Each row comes from the steps of one walk. Every step used is in the known rows, and no mark comes twice. Write the walk behind each row, first mark first.
In the rows, zero is written as 128.
Known rows
dilus, voka, nebur, fusufek: [106 145  98 106 106 130 158 100 115 164 144  91 103 165 147 166 115  81
 113 129  96  71 195 148 109 130 139 152 134 153 123 153 111]
dilus, fizos, mevi, venema, biba: [121 133 140 114 136 123 143  97 127 135 127  94 129 152 193 191 129 110
 113 150 113 133 187 175 120 143 126 101 170  71 107 119 118]
galan, fizos, mevi, venema: [135 140 132 117 169 187 139  83 128 137 111  80 124 160 179 123 126 121
 103 186 118 183 191 179 112 142 142  98 169 184 106 121 125]
voka, nebur: [118 145  74 118 133 136 140  96 115 137 141  76 118 158 141 109 145  71
 109 126 113 146 166 141 104 167 145 152 112 135 145 122 107]
nebur, fusufek, vore: [133 129 167 106 109 153 152  99 124 124 161 108 136 167 161 122 124  92
 113 125  83 140 179 154 113  69 125 135 162 147 136 137  94]
babuv, vobi, dilus, fizos, mevi, venema, biba: [168 136 117 124 172 131 152  83 143 134 135  60 114 165 156 161 130  88
 100 140 120 137 137 136 131 146 140  92 171 102 101 133 104]
dilus, voka, vore, fusufek: [ 92 126 116 109  71 143 164  92 118 165 112  87  93 170 151 163 122  82
 115 147 110 126 195 152  93 164 147 105 188 163 124 155 117]
fusufek, vore, voka, nebur: [118 125 163 114 102 161 140 104 119 136 114  87 147 171 167  93 175  69
 113 148 117 102 186 145  99 138 151 124 163 157 158 119 110]
vobi, dilus, fizos, galan: [161 133 135 134 139 130 160  74 144 130 148  78 124 162 149 169 135  85
 110 123 122 144 172 165 106 135  94 117 169 109 113 119  89]
vobi, dilus: [160 134 126 137 124 138 154  73 144 127 132  76 111 170 128 137 139  82
 112 121 119 156 165 156 103 132 130 116 159 135 115 125  88]
venema, mevi, fizos, dilus, voka: [124 132 118 114 125 144 129  90 101  99 128  95  87 155 155 150 118  42
 142 161 111 137 200 166 108 156 138 123 179 149 141 130 115]
dilus, fizos, mevi, venema: [121 133 139 107 134 125 146  94 125 141 122  91 130 150 192 180 134 118
 104 150 119 120 189 175 107 135 128 106 166  74 106 115 119]
vore, fusufek: [101 139 115 113 113 135 147 100 123 136  93  87 121 160 162 121 134  93
 107 163 114 240 170 165  95 138 141 110 190 130 112 142 101]
nebur, voka: [130 136 131 103 104 126  96  91 124 138 146 100 122 168 142 134 199  92
 111 124  78 156  87 159 106 123 120 159 163 136 105 112 110]
mevi, venema: [113 138 126  95 115 135 147  95 120 145 106 103 115 160 184 118 126  82
 108 180 111 131 171 163 109 135 156 108 170 134 111 131 128]
fizos, galan: [117 135 130 131 124 123 139  96 131 131 170  83 113 148 158 110 142  84
 105 130 120 199 186 184 106 133  65 112 181 145 114 124 108]
fizos, mevi, venema: [128 133 127 115 113 136 147  94 133 129 117  93 114 147 175 117 136 123
 107 159 119 186 195 184 110 137 136 108 168 113 109 123 124]
fufip, dilus, fizos, galan: [116 135  75 133 143 119 148  98 141 128 195  92 125 151 149 132 118  94
 123 114 121 139 171 168  92 145 106 100 170 119 101 120 110]
fusufek, vore: [123 119 193 122 109 156 139 102 129 137 145  89 132 171 162 111 146  78
 112 120 118 151 175 153  99 114 138 109 163 156 149 123 106]
vore, voka, nebur: [105 143  85 110 112 134 136  98 113 138  90  79 132 163 153 104 184  73
 108 168 115  78 186 150 102 162 151 129 159 136 127 117 113]
vore, fusufek, nebur, voka: [121 174 153 105 114 135 106  98 119 137 108  95 119 162 172 104 153  91
 109 153  93 252 139 151 103 117 140 148 207 131 123 137 103]
mevi, fizos, dilus, vobi: [110 136 140 112 142 132 155  92 139 106 115 115  81 150 158 163 128  60
 102 189 126 145 183 176 118 141 138 105 171 106 122 123 113]
babuv, vobi, dilus, fizos, galan: [162 136 117 127 174 129 151  79 143 139 151  52 113 164 145 147 139  81
  91 124 127 131 136 136 115 136 114  98 169 115 101 128  98]
vobi, dilus, voka: [147 135 135 133 109 132 165  77 144 150 130  79  99 174 129 173 128  83
 115 122 118 109 180 157 102 130 132 117 162 148 107 141  95]
fizos, dilus: [105 134 138 134 123 136 133  96 150 109 137  79 111 149 125 141 142  48
 103 128 120 194 178 186 103 134 150 111 158 105 114 116 100]
mevi, fizos, dilus: [112 136 138 113 142 135 147  93 139  91 111  95  81 149 153 128 129  55
 106 186 122 176 184 174 110 142 138 109 169 115 120 117 114]
dilus, fizos: [108 135 139 113 141 118 135  95 121 148 135  83 128 162 171 187 139  93
 104 127 117  93 170 159 102 129 125 106 159  87 110 116 106]
galan, fizos, dilus: [118 142 140 129 177 187 131  84 139 122 123  70 122 161 144 144 130  69
 100 163 118 189 180 181 106 140 152 102 162 179 108 117 108]
vore, voka, nebur, fusufek: [111 145  82 103 109 137 145  98 113 131  99  89 137 163 155 108 172  79
 110 170  98  72 191 149 107 138 145 142 159 135 126 125 107]
babuv, vobi: [128 137 112 117 162 126 131  94 131 147 142  54 105 164 142 117 143  82
  89 128 123 132 132 134 114 131 141  90 163 131 104 131 110]
nebur, fusufek: [126 139 120 107 118 132 149  94 123 126 153 103 121 161 151 135 122  95
 110 131  82 137 174 160 115  79 122 135 159 131 110 138  94]
mevi, fizos: [117 136 129 106 142 129 149  91 122 113 112  97  81 158 170 119 130  81
 110 187 119 144 175 157 109 139 126 106 170 134 122 123 118]
galan, fizos: [122 142 132 121 176 181 131  84 122 143 122  72 122 171 158 131 131  94
 103 164 115 156 174 163 107 137 139  98 162 198 109 122 113]

Which walk is each row?
[110 140 121 107 102 138 161 103 115 163 148  94 110 168 152 160 117  80
 114 128  96  73 197 146 107 125 141 152 135 159 135 153 112]	dilus, voka, nebur, fusufek, vore
[127 129 165 104 100 152 149 100 121 123 138 109 144 168 166 117 143  89
 114 145  84 105 186 156 111  73 130 131 178 148 131 135  97]	nebur, fusufek, vore, voka
[120 136 131 111 143 126 152  93 125 107 134  98  82 148 177 106 128  80
 108 188 122 181 187 172 113 142  79 109 185 143 120 124 119]	mevi, fizos, galan
[118 143 142 126 176 185 134  84 140 138 126  90 123 163 148 175 128  73
  95 166 121 156 180 183 115 139 152  99 164 171 109 122 109]	galan, fizos, dilus, vobi
[141 185 182 110 123 128  69  92 122 141 158  94 108 166 160 102 170  81
 108 114  88 166 121 142 113  97 130 161 183 132 130 117 109]	fusufek, nebur, voka
[119 145 119 112  89 161 138  85 116 132 114  83 106 165 160  98 131  75
 113 149 110 222 177 137  94 169 154 114 201 149 153 135 107]	voka, vore, fusufek, nebur
[170 132 135 132 136 133 163  76 145 123 127  86 124 163 161 187 128  98
 119 138 115 151 175 165 120 146 126 111 166  92 112 123  96]	vobi, dilus, fizos, mevi, venema, biba
[111 119  95 111  82 160 156  85 117 131 108  83 111 165 149 111 138  78
 113 154 108 216 173 145  89 183 151 105 190 150 143 134 107]	voka, vore, fusufek
[156 134 134 130 138 132 158  73 142 134 131  78 124 169 144 180 136  88
 110 122 120 118 167 154 103 133 126 116 159 103 113 120  88]	vobi, dilus, fizos
[117 138  67 124 114 139 163 103 134 142 189  98 113 163 132 121 104  86
 131 111 104 100 182 148  93 138 149 129 144 165 122 145 113]	fufip, dilus, voka, nebur, fusufek, vore
[145 177 169 109 107 142  76  85 120 139 160  94 105 168 157  98 171  77
 111 115  86 168 124 133 109 120 135 160 187 142 145 116 112]	fusufek, nebur, voka, vore
[146 128 118 126  90 148 176  71 139 145 117  80  99 175 131 164 124  80
 118 136 114 141 182 150  98 156 141 115 179 155 122 147  95]	vobi, dilus, voka, vore, fusufek
[129 125 109  95  75 149 113  83 118 130 126 101 123 170 145 125 195  88
 114 142  73 205  91 148  98 162 133 158 184 149 126 120 110]	nebur, voka, vore, fusufek
[132 130 107 109 133 142 128  88  91 103 130  95  94 158 164 128 125  59
 144 162 112 139 187 153 108 155 128 122 177 154 147 126 113]	venema, mevi, fizos
[158 150 121 119 144 144 149  79 138 150 130  54  93 173 139 131 125  75
  96 133 122 143 146 119 112 143 151 102 186 146 116 150 102]	babuv, vobi, dilus, voka, vore, fusufek, nebur
[129 131 117 115 132 145 132  89 103  99 131 108  94 153 157 156 125  46
 137 163 115 139 193 167 114 156 138 121 178 136 146 125 111]	venema, mevi, fizos, dilus, vobi
[114 155 152 121 156 196 131  84 133 136 111  73 111 166 153 148 113  66
 104 173 115 191 197 170 105 149 163 106 188 191 120 134 113]	galan, fizos, dilus, voka, vore, fusufek, nebur
[125 136  72 132 141 124 151 100 141 123 174  99 125 153 158 150 111 105
 132 129 115 146 172 169 107 155 139  93 168 101 100 124 116]	fufip, dilus, fizos, mevi, venema, biba
[116 136 145 105 129 146 163  97 133 100 119 105  85 153 161 142 112  54
 111 186 109 139 200 165 114 133 143 134 157 131 136 133 115]	mevi, fizos, dilus, voka, nebur, fusufek, vore
[106 136 141 122 107 147 152 102 142 124 145  88 112 154 131 163 122  43
 108 126 105 142 199 174 106 130 156 143 142 126 131 136 104]	fizos, dilus, voka, nebur, fusufek, vore
[153 144 134 128  95 150 164  72 138 147 120  79  95 175 137 154 119  77
 118 131 114 147 186 144 100 148 143 121 185 156 129 147  96]	vobi, dilus, voka, vore, fusufek, nebur
[113 136  67 134 129 124 153  97 142 149 183 118 113 160 132 149 121  95
 118 115 123 107 161 163 101 140 143  94 163 134 107 132 109]	fufip, dilus, vobi
